In the rows, zero is written as 128.
Known rows, with every step that occurs:
Q > K > T > F > U: [ 91 151 163 108 172 213 118  60 130 195 168 134 185 180 117 184 121  80
  86 147 138 129 121 162 149 170  71 145  61 132 127  76 107  80 105 179
 132  95 108 105 159 177 109 164 151 142 132 158 132 124 165 139 129  92
 140 117 152 157 152 207  92 168]
Q > F > T > K > B: [ 83 140  76 132 110 126 151  85 142 109 119 108  95 121 135  92  62 165
 157 160 147 151 112 180  47 154  66  87 114 135  60  87  95 138 182 128
 139  89  70 132 136  99 123 227 145 108  82 135 124 135 164 181  81 118
 146 202 118 124 171 143 193 118]
C > F > Q > K > T: [131 161 177 132 156 174 113 118 108 146 180 135 155 162 136 165 145  55
  83 154 115 166 103 144 177 189 119 112 137 167 100  70 132  83 123 207
 153  74 151 136 102 126 126 125  90 118 182 188 158 169 136 112 106 155
 141  83 143 124 172 163 102  89]
U > F: [149 118 141 126 116 139 133 163 116 144 108  79 159 125 112 162 117 142
 106  83  83 113 172  90 137 120 130 159 126 156 115 144  87 136 145 120
  81 121 133 133 116 148 111 130 161 135 100 119 165  68 100 148 116 113
 123 158 155 115  57 111 121 105]
B > K > Q > F > T > Y: [122 151 108 143 164 135  70 150 108 120 114 174 105 140 118  67 122 155
 158 165 198 163 130 155 154 133 152 104 134 133 134 144 138 128 136 115
 196 136 117 105 126 108 176 140  63 110 159 132 115 166 131 149 138  93
 133 148 111  94 194  97 179 131]
F > Q: [104 114 142 138 101 147 124 176 138 107 105  78 130 117 156 139 148 126
 162 124  86 130 107  96 126 150 124 110 145 149 126  98 100 129 167 150
 105 137 155 146 117 111 146 120 160  96 149 157 147  88  94 139 149 128
 142 143 150 122  81 106 142  98]
C > Y: [127  93 139 142 101 110 130 130 160 108 123  97 125 124  95 128 130 138
 114 110 121  97 160 105 140 126 127 162 149 102 137 164 117  97 129 110
 124 119 107 165 132 120 110 151 178 142 107  83 115 109  90 131 101 127
 132 155 104 117 101  98 110 113]
Y > B > K > T: [162 103 111 106 115 116 158 124 110 151 156 155 113 116 137 139 172 119
 140 136  91 143  93 109 100 152 143 120 107 122 153 139 123 107 101 142
 130 131  89 100 133 102 137  89 123 119 105 111 105 116 136  81 121 111
 122  98 158 159 132 115 107 168]
U > F > Q: [130 127 160 146 120 155 133 197 123 110  93  52 150  91 132 161 116 135
 136 104  69 128 142  66 150 137 146 132 149 175 105 122  83 134 151 152
  88 106 141 150  90 131 148 110 123 111 127 164 176  49  86 149 143 140
 160 137 168 100  64 105 144  82]
R > Y > C > F: [138 127 127 176 120 102 134 111 134  90 119 150 141 153 111 163 137  96
 112 102 130  81 133 122  95  59 149 148 162 104 103 141 166 181 134 101
 121 170 177 171  93 140  93 108 152  93 179 144 107 180 159 142 143 131
  84 139  60 177  80 130 147 117]
B > K > T: [150 124  90 110 143 141 128 147 139 136 149 153 131 132 110 160 190  99
 117 131 100 146 100 126 132 176 138 138  98 126 160 133 120 120 126 136
 140 140  98 102 124  89 126  74 157 100 125 122  88 130 122 110 110  92
 110 117 150 145 127 114  90 133]
T > Y > C > F > Q: [ 90 176 128 194 115 149 130 187 106  87  86 127  93 186 153 130 104  92
 194 141 111 112 132 110 144  69 150 141 169 137 123 125 187 180 154 136
 135 140 194 150 127 123 150 104  68 138 167 164 135 180 130 108 165 163
 152 133  87  97 135 132 136  78]
U > F > Q > K > T > Y: [118 173 186 133 169 150  86 189  95 140 109 141 183 143 143 130 100 100
  92 173 113 173 123 118 178 149 157 109 100 198 106 120  90 124 132 163
 139  60 166  87 102 125 143  76  53 138 129 174 156 111  84 122 106 179
 203  71 197  85 146 150  83 105]
B > K > T > Y: [131 156  83 132 155 141 110 184 133 125 118 187 119 154 124 140 154  98
 132 149 132 153 118 149 143 143 158 145  85 134 177 160 138 140 120 119
 172 139 111  76 158  79 128  49 124 132 121 117  54 143 105 100 119 105
 139 119 144 110 158 116  87 148]
B > K > T > Y > C > F: [141 182  75 173 163 140 139 168 100 121 120 203 109 210 108 152 147  60
 143 147 132 135 129 149 149  87 160 148 124 126 167 150 205 175  98 116
 170 137 146 109 139 107 122  60  73 145 145 132  65 213 139  72 126 145
 127 108  96 126 183 137  87 113]
C > F > T > Y > B: [144 155 102 194 130 152 171 133 106  93 122 139  81 193 165  97  71 153
 191 136 136 122 138 114 105  92 161 135 159 114 113 124 138 118 141 131
 143 123 103  97 159 137 164 153  67 148 111 145 112 159 146  96 110 133
 143 153  89 130 151 115 186 123]
F > C > Y: [102  98 155 110 102  89 135 120 175 103  99  79 146  88 114  94 117 168
 140 111 149  73 165  74 136 112 146 124 159  81 117 164 129 120 148 115
 125 127 127 181 150 140 120 142 169 157  78  71 129 137  74 142 130 149
 126 139  79 130  98 129 146 108]
T > F: [117 139 106 141 118 173 135 127 173 134 140  88 135 140 112 166 123 154
 119  87 116 113 158 144 139 124 105 157 119 138 132 125 134 135 140 126
  94 167 114 140 164 157 103 154 191 132 138 129 138  79 135 169 151 113
  89 156 150 121  84 152 104 137]
R > Y: [137  92 142 133 125 100  91 124 174 101 118 132 154 115 122 145 152 128
  99  98 128  91 133 122  88 101 143 130 119 116 117 152  95 147 159  96
 119 171 144 130 109 111  90 110 207  93 153 127 103 115 112 168 136  99
  94 153 124 160  54 116 145 149]
B > K > Q: [167  82 117  94 135 108  93 135 113 146 135 121 129  95 133 129 190 129
 114 116 148 146 102 138 152 153 143 148 149 109 170 133 146 126 124  98
 128 152 142 127  83 132 116 108 147 114 164 119 133  85 128 116 155 104
 117 137 142 130 137  71 129 133]
U > F > Q > K > B: [128 133 193 104 122  96 134 155  69 117  98  80 149  73 149 139  93 133
 114 155 105 158 119 123 143 170  89 130 113 176 102  74  86 147 117 147
  78  64 153 123  83 155 119 155 102 120 132 198 207  73 135 165 133 164
 169  95 189 112 134 136  98  64]
Y > C > F: [132 146 108 164 101 141 157 126 111 115 134 121 116 192 103 162 138  91
 141 107  92  98 140 119 117  89 129 152 158 127 129 119 166 161 129 127
  99 148 174 168 129 162 118 136 131 121 160 130 137 170 152 127 130 135
  97 158  77 150  86 136 134  86]
Q > K: [138  95 160  94 109 129 106 111 121 157 156 130 150 151 129 128 135 106
  95 130 109 123 125 141 136 155  88 120 119 156 162 113  86 111 144 136
 117 128 165 119 109 174 106 153 158 128 150 130 153 116 141 161 106 113
 113 126 158 121 113 135 106 102]
Q > K > B: [132 106 150  82 103  80 121  96  82 130 139 140 139 126 150 130 117 122
 109 164 123 136 112 174  96 171  65 125  90 130 141  84 107 135 125 119
  90 103 142 117 122 154  89 176 167 133 120 140 160 108 161 168 108 127
 125 124 156 143 153 139  85 115]
Q > F > T > K: [ 83 134  89 142 120 171 131 105 176 128 144  94 103 146 112  85  86 157
 142 117 141 139 127 147  86 143  83  75 141 168  80 116  79 115 200 142
 164 116  92 138 124 117 141 198 142 105 116 119 113 143 148 160  79 115
 134 216 100  95 139 130 208 111]
K > B: [125 114 114 118  92  96 144 120 109 106 118 122 122 120 154 153 128 149
 142 147 105 119 126 153  74 150  97 145  87 109 122  97 111 158 134 118
  82 120 113 124 161 122 100 159 192 141 101 123 140  94 125 158 135 113
 114 159 135 160 106 129 107 129]
R > Y > V: [151  61 107 129 110  94  92 133 157  75 130 161 131  88 148 151 179 137
 118 115 143  79 158 124  84  76 104 106 110  95 103 136  97 126 133  71
 103 182 156 143  79 100 113  75 200 111 142 121 133 156  93 137 119  85
  64 144 100 195  52  97 163 163]
B > K: [158  90  93 116 123 130 132 154 141 118 122 120  99 116 101 132 165 120
 134  88 116 125 126 128 126 149 113 143 125 135 174 144 116 138 124 114
 129 167 121 114 114 125 122 108 166 108 142 127 106 112 137 126 136  78
 101 140 133 122 111  94 117 109]
C > F > Q > K > T > Y: [115 189 168 153 171 175  85 158  96 139 159 158 137 192 148 136 115  66
  98 176 134 175 116 162 186 150 140 113 128 172 117  93 139 108 130 185
 180  71 164  96 123 101 133  97  61 154 174 191 131 185 131  95 120 165
 174  74 146  82 198 167 103 109]
Y > B: [142  96 136 120  81 110 151 111 116 137 134 120 105 122 157 131 133 154
 153 108  71 101 124 105  81 112 133 119 130 121 129 137 110 109 133 122
  79 139 124 130 142 130 132 148 167 124 104  96 147  91 124 119 125 113
 114 148 146 151  68 113 145 150]

Rows:
[159 107 140  92 153 120  79 117 105 164 154 142 127 107 106 113 159 137
  99 123 155 156 136 161 160 147 117 118 141 144 136 141 127 121 116 121
 154 144 123 145 110 111 137 152 118 116 170 101 155 121 144 151 140  98
  89 144 135 113 132 101 158 138]	B > K > Q > F
[132 149  74 131 153 173 140 117 177 159 155 137 126 133  92 171 164 120
 101 100 118 153 124 158 158 166 124 154  90 129 146 119 158 132  96 148
 144 152  78 108 152 116 112 101 161 129 140 141  98 103 142 130 146 106
  96 104 164 126 137 154  66 150]	B > K > T > F
[160  91 124 133 123  92 164 108 127 121 142 151 104  93  93 120 149 124
 121 138 116 134 105  98 125 135 159 141 138  96 136 171 132  78  68 135
 147 115  68 126 134  78 140  97 124 125  85  89  89 125 119  67  91 138
 147  89 117 134 146 104  88 169]	C > Y > B > K > T
[104 161  73 143 134 125 124 169 113 120  93 208 121 174 126 132 157  80
 153 170 120 136 112 127 118 108 171 135  93 113 187 163 176 179 116 101
 151 150 154 101 145 107 137  42 101 119 127 119  60 175 118  89 125 122
 152 109 123 132 160 130  77 131]	B > K > T > Y > C
[110 132 128 161 117 174 177  99  85 127 105 123 141 206 118 184 118  68
 170 121 109  71 142  98  90  81  97 171 137  88 131  99 152 128 122 143
 118 126 156 166 142 173 129 157 132 147 144 142 125 185 164 103 143  99
 128 185  55 169 117 151 168 116]	Y > C > F > U
[ 98 129 160  53 128  88  76  84 148 181 145  89 163  70 154  70 112 166
 113 115 195 126 148 156 126 102 106  74 171 136  82 139 129 126 181 119
 145 131 160 174 128 137 112 187 130 154 102  65 162 131 110 156 143 161
 130 176 112 107 143 147 222 167]	T > K > Q > F > C
[ 92 153 131 161 115 180 125 148 173 116 113  56 116 105 130 157 121 155
 143  97 104 131 134 121 152 142 118 135 127 154 108  98 131 139 146 154
  98 157 136 148 145 138 135 137 160 110 160 170 158  70 127 161 188 138
 120 131 160 106  80 138 121 113]	T > F > Q
[109 145 148 138  93  97 143 114  47  96 115 124 102 136 141 129 100  86
 147 186 116 141  88 144 107 143  82 120 156 126 109  45 172 162 103 146
  93  89 194 156  90 172 116 165  80 113 175 204 186 174 201 142 146 178
 142  90  99 141 182 147 102  47]	Y > C > F > Q > K > B
[180  86 105 109 103  95 168 131 115 131 129 120  78  98 139 119 151 138
 158  96 105 125 117 103 102 130 124 130 136 121 175 152 120 121 107 114
 108 161 109 119 123 126 140 110 138 110 113 114 125  91 152  99 142  97
 105 128 142 133 104  85 130 133]	Y > B > K
[173 142  66 178 148 142 178 149 101  85 118 161  49 170 138  80  86 143
 188 117 160 130 128 109 125 103 145 136 166 117 147 121 163 133 116 114
 175 139  87  78 126 131 164 120  47 141 132 159  82 168 172  78 130 109
 134 135  81 104 189  92 169 110]	C > F > T > Y > B > K
[154 126 105 140 155 108 143  81 188 136 150 162 135  71 107 154 152 144
 100 103 135 130 104 146 104 102 151 145 103 106 114 151 160 139  74 127
 140 172  84  98 131 105 111  72 141  91 134 143  78 117 167 123 163 129
  85  62 145 164  94 137  96 216]	R > Y > B > K > T > F
[ 86 109 186  68 133  65  80  73 165 163 130  84 153  52 120  51  90 184
  89 120 215 118 167 146 148  95 116  96 197 107  81 183 143  98 150 116
 163 103 131 204 115 119 106 200 125 171  84  44 145 142  96 128 120 183
 147 160  77  83 164 134 196 164]	T > K > Q > F > C > Y
[ 83 149 178  96 143 129 116  68 196 158 159 116 181  95  90 103 109 141
  64 129 179 121 147 141 197 149 116 126 122 101 109 121 146  97 104 153
 141 100 109 152 153 171 102 153 140 162 108 109 137 169 114 156 113 189
 137  64 111 124 159 199  70 142]	Q > K > T > F > C > Y
[185  49 147  96 137  40  97  94 124 125 126 153 119  39 146 112 169 143
 118 115 162 129  91 120  95  97 171 140 165  87 135 175 137 137 110  86
 128 167 146 113  61 122 115  94 133  77 154 109 117  93 145 103 177 113
 104 100 124 178 114  58 162 183]	R > Y > B > K > Q
[ 80 207 131 199 147 159 135 179  95 104 106 156 126 198 150 151 137  58
 171 191 103 145 101 118 139  91 181 125 131 125 111 111 182 157 138 163
 147 103 184 145 149  97 149  75  55 133 155 157 109 198 111  87 138 179
 177 105 107 129 151 153 112 113]	K > T > Y > C > F > Q
[150 117  66 125 146 132 110 190 125 104 120 213  92 139 153 134 175 119
 148 159 152 139 156 147 142 117 125 111  73 116 159 139 140 128 101  90
 154 156 125  93 128  60 148  27 123 156 116 120  88 179  85  69  95  91
 114 108 131 144 160 106  98 173]	B > K > T > Y > V
[119 144 136 138 125 123 129 142 103 144 130 180 126 173 185 134 136 124
 149 166  98 129 122 125  88 103 180 125  92 122 123 155 121 111 132 120
 119 116 115  89 187  86 135  92 111 151  77  86 102 117  89  89 112 140
 162 113 162 153 119 145 110 198]	K > T > Y > B
[134 135  90 176 125 185 167 130 132 101 147  99 117 182 117 147 125 120
 149 106 114 122 131 112 119 157 132 128 167 116 104  80 123 115 163 148
 142 124  99 138 130 148 141 165 128 114 145 164 112 162 138 144  96 103
 113 185  72 140 133 119 175  78]	C > F > T
[131 114 107 133 148 137 107 119 116 131 141 138 121 113  97  83 146 146
 135 155 168 157 105 133 138 172 136  99 150 122 119 116 119 114 134 133
 174 135 101 144 103 129 177 165  90  89 169 136 140 145 142 170 131  77
 114 154 106 125 164  91 189 113]	B > K > Q > F > T
[174  91 155 105 107  53 185 133 130 115  75  81 123  23 100  66  77 191
 140  71 133  89 168  39 154  74 148 142 180 111 128 196 133 129  74 102
 114 120 102 153 107 151 143 114  80 160  53  81 154  92 115  98 150 175
 137  90 104  99 106 103 145 111]	U > F > C > Y > B > K
[ 93 143 147 112 116 131 120 104 128 126 113  95 126  80 150 136  91 143
 120 157 144 163 109 174 138 171  60 124 102 147 108  45 142 150 116 151
  95 106 139 129 130 163 109 180 141 117 160 205 196  91 183 188 180 160
 137  79 177 111 161 166  71 108]	T > F > Q > K > B
[127 131 158  89 137 142 101  98 123 164 173 158 170 168 128 149 162  80
  69 157 102 149 103 157 135 186 112 106  89 140 141 110  90  89 134 153
 126  93 140 105 120 135 109 125 150 123 136 129 131 138 119 134  74 124
 134 104 171 143 136 159  81 135]	Q > K > T
[147 103 192 117 103  60 178 123 136 117  85  63 147  38 124  96  66 197
 135  85 122  82 185  39 134  65 159 134 178  96  78 178 113 109  95 111
  88 105 115 174 125 165 132 148  99 176  33  62 185  99  88 115 129 189
 154 115 103 128  87 125 160 122]	U > F > C > Y > B
[132 146 111  92 136 106 173  95 166 163 129 121 123  64 134 122 128 162
 148 101 137 123 114 112 132 121 136 112 110 102 137 128 168 137  93 134
 119 164  90 119 177 148 126 110 111 137  87 106 126 133 136 116 181 147
 101  62 139 155 134 183 111 175]	Y > B > K > T > F > C
[169 115 108 130 121  95 140 163 110 121  96 167  73 136 155  90 107 148
 174 117 125 120 142 129 112  81 144 140 121 138 188 178 138 146 107  91
 138 163 122  77 146 101 144  86 105 144 109 106  97 111 151  84 155 117
 125 125 148  96 130  91 128 155]	T > Y > B > K
[116 156 137 103 149 170 110  83 160 178 192 135 171 148 106 161 145 102
  55 129 119 149 121 180 159 174 101 130  86 150 125  95 124 108 118 157
 121 111 124 108 155 160 103 143 158 137 149 151 140 117 144 161 108 140
 110  88 178 125 128 199  58 139]	Q > K > T > F
[168 100 129  98 131  60 103 141  84 140 115 163  98 102 171  90 135 153
 154 137 162 143 111 131 127  96 171 147 150 112 180 170 166 134 107  85
 137 153 147  90 115 122 141 101  88 139 120  94 117  98 133  74 170 131
 143 118 150 111 160  76 138 173]	T > Y > B > K > Q
[ 97 139 106 164 122 180 132 114 131 111 136 120 130 169 108 111 108 149
 159 140 118 126 139 119  98 155 113  82 116 145  87 105  77 104 164 151
 148 136  89 144 146 119 171 188 127  96 135 129 135 151 127 192  87  83
 110 187 106 129 104 138 190 100]	Q > F > T
[112 117 140  86 142 119  72  90 141 179 157 107 136 113 130 112 118 146
  87 117 169 154 141 181 119 116 104 116 152 160  98 145 116 112 168 134
 138 120 139 154 105 107 104 191 152 128 130  80 150  95 126 136 103 137
 129 194 148 103 126 115 190 169]	T > K > Q > F
[ 95 130 138 133 105 123 142  96 206 122 109  59 144  80 103 103  90 192
 123  75 170  80 191 105 169 104 133 147 149  96 112 150 164 134 122 117
 120 149 103 179 172 166 104 161 172 169  93  97 133 125 110 157 162 162
 110 126  90 116 103 169 121 130]	T > F > C > Y
[130 129 120 150 123 167 158 172 135 105 100  82 155 133 116 131 113 156
 140 102  88 123 142  72 125 147 156 123 134 137  99 111  75 130 166 124
  96 110 112 122 103 162 146 158 121 103 108 142 141  91  99 167  93 109
 144 175 127 137  89 102 167  74]	U > F > T
[112 158 154 110 151 140  75 136 118 152 154 189 160 192 155 123 138  93
  90 178 126 156 123 176 153 150 127 120  80 155 160 137 106 107 139 135
 150  96 148  78 150 124 123 101 120 146 127 125 107 152 112 122  79 127
 156 102 164 122 172 165  66 144]	Q > K > T > Y
